Each row was made from one small tree. Brackets hold a mark, then the marks that hang from it, in the order of their numbers. Every link used is in the known rows. Write each row's tree.
Known rows
[K242 [K662 K400] [K840 K725]]: [-57 -26  12 -19  -8  45 -36  -5  42 -23 -46 -12   1 -57   9 -18 -29  50
 -63   6]
[K185 K477 K849]: [-27 -16  -7 -21 -12  37 -35 -71 -32  26 -27 -90   8 -26  11   0 -18  64
 -73 -11]
[K87 K477 [K662 K400]]: [-42 -23  59 -18 -14  37 -38 -41  18  -3 -44 -33  -8 -31   4 -45  -2  51
 -93 -16]
[K849 [K87 K477 [K662 [K242 K840] K400]]]: [-14 -16  48  -1 -22  11 -35 -12  -2   2 -43 -23  -7 -21  -8 -39  -2  16
 -40   2]
[K725 K840]: [-20 -21  15 -19  -2  50 -26 -97 -30 -13 -49 -18   0 -27   9 -15 -11  61
 -77 -11]
[K185 K477]: [-15 -15   7 -20 -12  40 -35 -78 -16  10 -56 -67   4 -27  18  -7 -17  94
 -67 -14]
[K849 [K87 K477 [K662 K242 K400]]]: [-19 -14  52 -11 -19  10 -33 -44 -18   6 -53 -39  -7 -17 -15 -41   0  16
 -49 -13]
[K242 [K662 [K87 K477]]]: [ -21  -14   46  -24  -21   44  -42  -55   31    2  -46  -43   10  -34
    1  -10  -30   51 -102   -9]
[K87 K477 [K662 [K242 K840] K400] K849]: [-10 -30  90  -2 -32  42 -33  17   3   4 -32   8   9 -33  -9  -2 -10  -1
 -75   1]
[K849 [K87 K477 [K662 [K242 [K840 K725]] K400]]]: [-31 -17  40  -4 -17  15 -37  -9  -6  -7 -76 -19  -8 -40  -3 -31  -9   8
 -41   5]
[K662 [K87 K477] K242 K400]: [-30 -33  75 -14 -17  27 -37 -22 -70   4 -26 -34  27 -29   3 -16 -17  33
 -85  -3]
[K242 [K662 [K87 K477] K400] [K840 K725]]: [-66 -27  38 -14 -13  38 -45   3  35 -18 -57 -16  11 -71  10 -13 -41  47
 -96   6]
[K185 [K849 [K87 K477]]]: [-36 -20  14 -17 -15   7 -31 -62 -47  26 -43 -54 -10 -12   9 -10 -30  21
 -62  -9]
[K87 K477 [K662 [K242 [K840 K725]]] K849]: [ -1 -23  78  -4 -31  55 -35   9  24  -3 -81  12  -1 -47   1  15 -22 -10
 -68  10]
[K242 K662]: [-15 -14  20 -30 -14  49 -35 -64  39  -4 -38 -34  -2 -20   1 -17 -20  60
 -70  -8]
[K185 K477 [K849 [K87 [K662 [K242 K840] K400]]]]: [-21  -7  -6  -4 -20  13 -37 -19 -16  23  -9 -86   9 -25 -17 -18   6  26
 -39   4]
[K662 [K87 K477] K242]: [  1 -23  68 -14 -21  39 -36 -35 -46   7 -48 -30  21 -22  10  -2 -21  27
 -81   3]
[K185 K477 [K849 [K87 [K662 K242 K400]]]]: [-24  -4  -4 -13 -16  10 -34 -53 -33  27 -21 -99  11 -21 -21 -17  11  29
 -46  -8]
[K185 K477 [K849 [K87 [K662 [K242 K840]]]]]: [  3   0  -9  -3 -23  22 -35 -30   3  24 -24 -84   4 -20 -14 -12   3  20
 -33   9]
[K185 K477 [K849 [K87 K662]]]: [ -25    1  -23  -14  -17   17  -37  -72   -4   26  -35 -103   -4  -21
   -9  -16    3   41  -58  -13]

Which tree is each row?
[ -2   5  -9 -13 -20  19 -34 -62 -15  30 -33 -96   5 -13 -17 -10   7  22
 -44  -5]
[K185 K477 [K849 [K87 [K662 K242]]]]
[  5  -5  47 -11 -23  19 -32 -54  -4   8 -68 -33 -10  -9  -9 -31  -5  16
 -43  -6]
[K849 [K87 K477 [K662 K242]]]
[-33 -12  12  -5 -13  15 -33  -9 -10 -14 -56 -20   1 -36  -3 -31   5   8
 -31   5]
[K849 [K87 [K662 [K242 [K840 K725]] K400]]]
[-46 -36  63  -5 -14  32 -39  21 -50 -10 -53 -10  24 -58  18  -7 -29  24
 -74  16]
[K662 [K87 K477] [K242 [K840 K725]] K400]
[-68 -23  15 -15 -10  39 -44   2  29 -24 -38 -19  19 -68   6  -9 -27  41
 -85   9]
[K242 [K662 K87 K400] [K840 K725]]
[-47 -21  22 -11 -16  37 -41  -3  29 -12   0 -21  25 -45  -1 -19 -16  47
 -88   5]
[K242 [K662 K87 K400] K840]
[ 16 -19  53  -5 -31  58 -32   4  21  -2 -27   5  13 -23  -6   8   2 -12
 -60  10]
[K87 [K662 [K242 K840]] K849]
[ 18 -22  84  -2 -36  53 -34   6  25   7 -48  10   2 -26  -2   4 -14  -4
 -71   7]
[K87 K477 [K662 [K242 K840]] K849]
[-16 -28  93 -12 -28  39 -34 -16 -16  10 -38  -9  12 -26 -14  -4  -9   4
 -83 -12]
[K87 K477 [K662 K242 K400] K849]
[ -5 -26  26 -11 -11  49 -30  -7 -19 -15 -68  -3   6 -37  21  -3 -24  28
 -32  20]
[K662 [K242 [K840 K725]]]
[-28 -31  84  -4 -26  43 -36  23   3  -4 -62  10   9 -52  -3   1 -19 -11
 -73   4]
[K87 K477 [K662 [K242 [K840 K725]] K400] K849]
[ -33  -10  -25  -16  -13    9  -33  -82  -48   31  -43 -100    1  -21
    4   -1  -16   55  -51  -14]
[K185 K477 [K849 K87]]
[ -5 -25  55 -13 -26  38 -33 -30 -66   9 -27 -14  40 -21   5  29 -17  -4
 -83   2]
[K662 [K87 K849] K242]
[ -71  -32   53  -11  -23   39  -45   10   16  -10  -55   -3   21  -77
    3   18  -50   18 -105    1]
[K242 [K662 [K87 K477 K849] K400] [K840 K725]]
[-10 -22  77 -16 -18  41 -35 -28   3   1 -40 -28   0 -20  -9 -40   3  35
 -71  -7]
[K87 K477 [K662 K242 K400]]
[ -6  -8  36  -4 -20  25 -35 -20  12  -5 -92 -16 -13 -34   5 -23 -14   3
 -35   9]
[K849 [K87 K477 [K662 [K242 [K840 K725]]]]]
[-46 -42  81  -2 -23  31 -40  29 -67  -2 -56   9  33 -62  15  27 -39  -7
 -87  10]
[K662 [K87 K477 K849] [K242 [K840 K725]] K400]
[ -5  -9  31 -12 -21  19 -32 -43 -15  23 -40 -56  -7  -7 -16 -24  -6  -3
 -51  -2]
[K185 [K849 [K87 K477 [K662 K242]]]]
[-11 -21  40  -6 -16  46 -33   4  15 -12  -7 -15   8 -24  -4 -39  14  22
 -51   9]
[K87 [K662 [K242 K840] K400]]
[-52 -17  20 -14 -15   8 -34 -46 -20  19 -26 -60 -10 -22  -5 -36  -7  11
 -74 -13]
[K185 [K849 [K87 K477 [K662 K400]]]]
[-34 -34  61 -13 -22  26 -33 -18 -88   5  -8 -19  48 -29  -3  15 -11   0
 -86  -5]
[K662 [K87 K849] K242 K400]
[ -46  -31   61   -8  -29   36  -45    7   22    1  -15   -4   24  -53
   -2    8  -39   26 -105    0]
[K242 [K662 [K87 K477 K849] K400] K840]
[-29 -40  86   2 -29  28 -38  24 -68   8 -19   3  38 -40   6  17 -29   4
 -85   7]
[K662 [K87 K477 K849] [K242 K840] K400]
